In the rows, zero is written as 128.
Known rows, with every way that one mark hangs from another
dagip[dufirom[lugu]]: [115  72 129 129 132 153 127 130 121 128 131 130 142 125 130 142 127 153
 139 138 133 128 124 106]
gibop[dagip dofe[dufirom[gasa[rotov]]] lugu]: [193 129 161 154 137  99  99 132 113 163 120 124 111 138  96 119  89  85
 140 113  76 139  83  95]
gasa[dufirom[dagip[gibop[dofe]] lugu] rotov]: [124  69 142 159 138 121 112 117 118 151 136 142 130 138 117 171 140 116
 136 137  78 161 117  81]
gibop[dagip lugu]: [185 148 157 134 129 108 108 122 140 144 118 126 116 133 112 121 105 113
 136 129  88 122  95 116]
dufirom[dagip dofe lugu]: [ 84  43 134 186 134 102 146 108 131 126 125 138 148 136 115 139 164 158
 143 122  99 144  89  89]
lugu[dufirom[dagip dofe[gibop]]]: [122  42 108 162 143 121 129 121 126 124 118 137 145 122 117 123 151 115
 141 115 108 132 105 118]
gibop[dagip dofe]: [177 139 158 151 130 153 109 130  97 153 125 123 122 146 116 108  99  94
 127 116 119 129  89 110]
gasa[dufirom[dofe[gibop]] rotov]: [126  86 122 145 143 131 120 135 121 150 146 133 110 123 119 178 142 105
 140 133  84 161 134  99]
dofe[dufirom[gasa[rotov]] gibop[dagip lugu]]: [190  85 132 149 146  85 112 113 142 151 125 136 117 131  80 148 111  89
 145 117  59 120 115 103]
lugu[dufirom gibop]: [144 125  90 121 137 123 110 126 125 116 119 130 145 116 139 112 123 112
 121 125 110 136 123 132]
gasa[dufirom[dagip dofe lugu[gibop]] rotov]: [ 95  57 122 164 141 100 121 115 124 140 137 138 130 131 122 169 153 130
 139 133  61 181 114  73]
gasa[dufirom[dagip dofe[gibop] lugu] rotov]: [102  37 129 171 145 113 127 112 129 145 142 141 127 132 109 184 161 129
 147 132  63 164 116  76]
dagip[dufirom[dofe]]: [115  64 125 138 132 144 128 149 108 132 128 128 132 123 133 130 126 130
 138 131 142 140 124 111]
dagip[dufirom[gasa] gibop[dofe lugu]]: [173  76 133 149 137 133 111 151 121 149 115 137 131 128 112 138  87  89
 134 135 123 121 106 109]
dagip[dufirom[dofe] gibop]: [141  55 122 150 134 142 126 151 109 139 126 142 140 125 131 140 124 108
 133 134 140 130 127 114]
lugu[dufirom gibop[dagip dofe]]: [183 131 111 140 139 143  96 127 100 136 116 126 139 129 130  97 101  84
 121 115 103 137  92 118]
lugu[dufirom[gasa]]: [119  92 108 124 135 135 128 132 137 122 117 129 140 116 119 125 120 112
 142 120 138 125 119 132]
dagip[dufirom[dofe gasa lugu]]: [ 92  33 120 155 136 143 142 137 127 131 127 133 143 124 114 152 126 143
 150 129 134 136 109  94]
gasa[dufirom[dagip[gibop] dofe lugu] rotov]: [105  44 134 169 139 108 125 120 125 148 137 145 132 133 117 179 157 122
 144 135  75 169 116  77]
dofe[dufirom[dagip]]: [114  70 132 142 129  88 125 118 115 125 123 136 140 132 109 110 147 122
 129 120 118 143 130 110]
dagip[dufirom[gasa[rotov] lugu[gibop[dofe]]]]: [124  67 112 141 141 139 118 130 118 138 127 129 138 130 126 152 101 130
 139 129 103 141 117  91]
dufirom[dagip lugu[gibop]]: [109  75 117 161 134  94 129  93 136 118 120 139 154 138 118 131 146 151
 126 128  84 138 105  95]
dagip[dufirom[dofe gasa] gibop[lugu]]: [147  50 123 155 137 114 125 151 135 142 116 142 133 120 112 148 107 100
 143 135 119 127 111 107]
dofe[dufirom[gasa] gibop]: [139  65 107 147 142 109 132 119 133 131 130 140 134 125  84 142 133 100
 133 117 111 118 134 117]
pepug[gasa[dufirom[dagip dofe lugu] rotov]]: [ 68  60 136 167 136 135 136 111 125 137 135 130 137 130 119 172 151 108
 161 115  87 149 119  82]

Rows
[ 93   4 116 198 149  90 149  98 150 137 126 143 141 138  93 176 149 140
 158 114  63 136  95  78]
dufirom[dagip dofe[gibop] gasa[rotov] lugu]
[149  84 137 155 130  83 121 115 142 132 113 143 137 136 115 126 131 114
 128 131  95 126 112 115]
dufirom[dagip[gibop[lugu]]]
[159  78 153 155 134 168 114 131 100 152 123 127 135 144 105 125  90 106
 141 121 125 127  82  89]
gibop[dagip[dufirom[gasa lugu]] dofe]
[150  97 128 166 134 124 125 131 113 146 127 143 142 132 105 139 123  98
 126 121 123 126 108 107]
dagip[gibop[dofe[dufirom[gasa lugu]]]]
[170  83 150 144 136 110 112 138 132 152 117 126 115 131 110 137  92 107
 155 127  85 135  95  96]
gibop[dagip[dufirom[dofe gasa[rotov]]] lugu]
[165  83 132 143 133 159 110 150  95 146 125 137 138 132 130 130 103  97
 124 134 143 125 122 115]
dagip[dufirom gibop[dofe]]
[ 74  71 137 155 130 151 135 107 129 125 130 132 147 130 110 153 148 106
 151 121 112 132 119  94]
pepug[gasa[dufirom[dagip lugu]]]
[155  99 129 162 137 117 120 130 114 152 130 141 136 133 111 149 120  99
 130 120 108 131 114 105]
dagip[gibop[dofe[dufirom[gasa[rotov] lugu]]]]
[144  63 126 140 133 148 124 132 122 135 128 144 149 127 128 152 125 133
 133 141 131 118 127 109]
dagip[dufirom[lugu] gibop]
[153  85 114 139 138 118 111 128 114 140 121 130 130 135 124 129  98  98
 133 123  92 145 117 100]
lugu[gibop[dagip[dufirom[dofe gasa[rotov]]]]]
[ 80  25 106 193 139  82 147 104 143 122 116 142 154 137 100 142 145 138
 140 117  85 149  85  79]
dufirom[dagip dofe gasa lugu[gibop]]
[201 159 166 152 132 125 100 131 116 157 119 120 113 140 112 110  92  96
 131 122  89 127  73 107]
gibop[dagip dofe lugu]
[115  23 103 163 148 106 131 119 136 131 116 137 140 124 110 143 137 108
 154 110  92 136 109 110]
lugu[dufirom[dagip dofe[gibop] gasa[rotov]]]
[152  74 143 127 130 149 118 131 119 140 120 129 132 138 109 121  96 103
 143 125 131 123 114 109]
gibop[dagip[dufirom[gasa]]]
[106  93 124 144 136 115 138 112 151 137 130 132 132 130 114 171 123 147
 150 124  94 131 117 102]
dufirom[gasa[rotov] lugu]
[ 79  92 132 155 135 152 135 121 125 141 141 126 131 122 125 179 145 107
 160 117  94 144 124  91]
pepug[gasa[dufirom[dofe lugu] rotov]]
[132 111 127 137 133 141 115 118 126 135 137 136 134 128 110 150 134 116
 125 140  96 152 112  92]
gasa[dufirom[lugu[gibop[dagip]]]]
[176  80 134 145 140 125 106 150 120 157 118 135 124 129 120 150  83  89
 139 133 105 128 114 105]
dagip[dufirom[gasa[rotov]] gibop[dofe lugu]]
[107  84 140 156 134 145 118 120 110 146 130 132 131 136 121 157 126  71
 147 115  96 140 129  97]
pepug[gasa[dufirom[dagip[gibop[dofe]]] rotov]]
[170  88 152 143 135 160 106 140  93 159 123 123 121 145 115 123  80  89
 141 118 118 134  99  97]
gibop[dagip[dufirom[gasa[rotov]]] dofe]
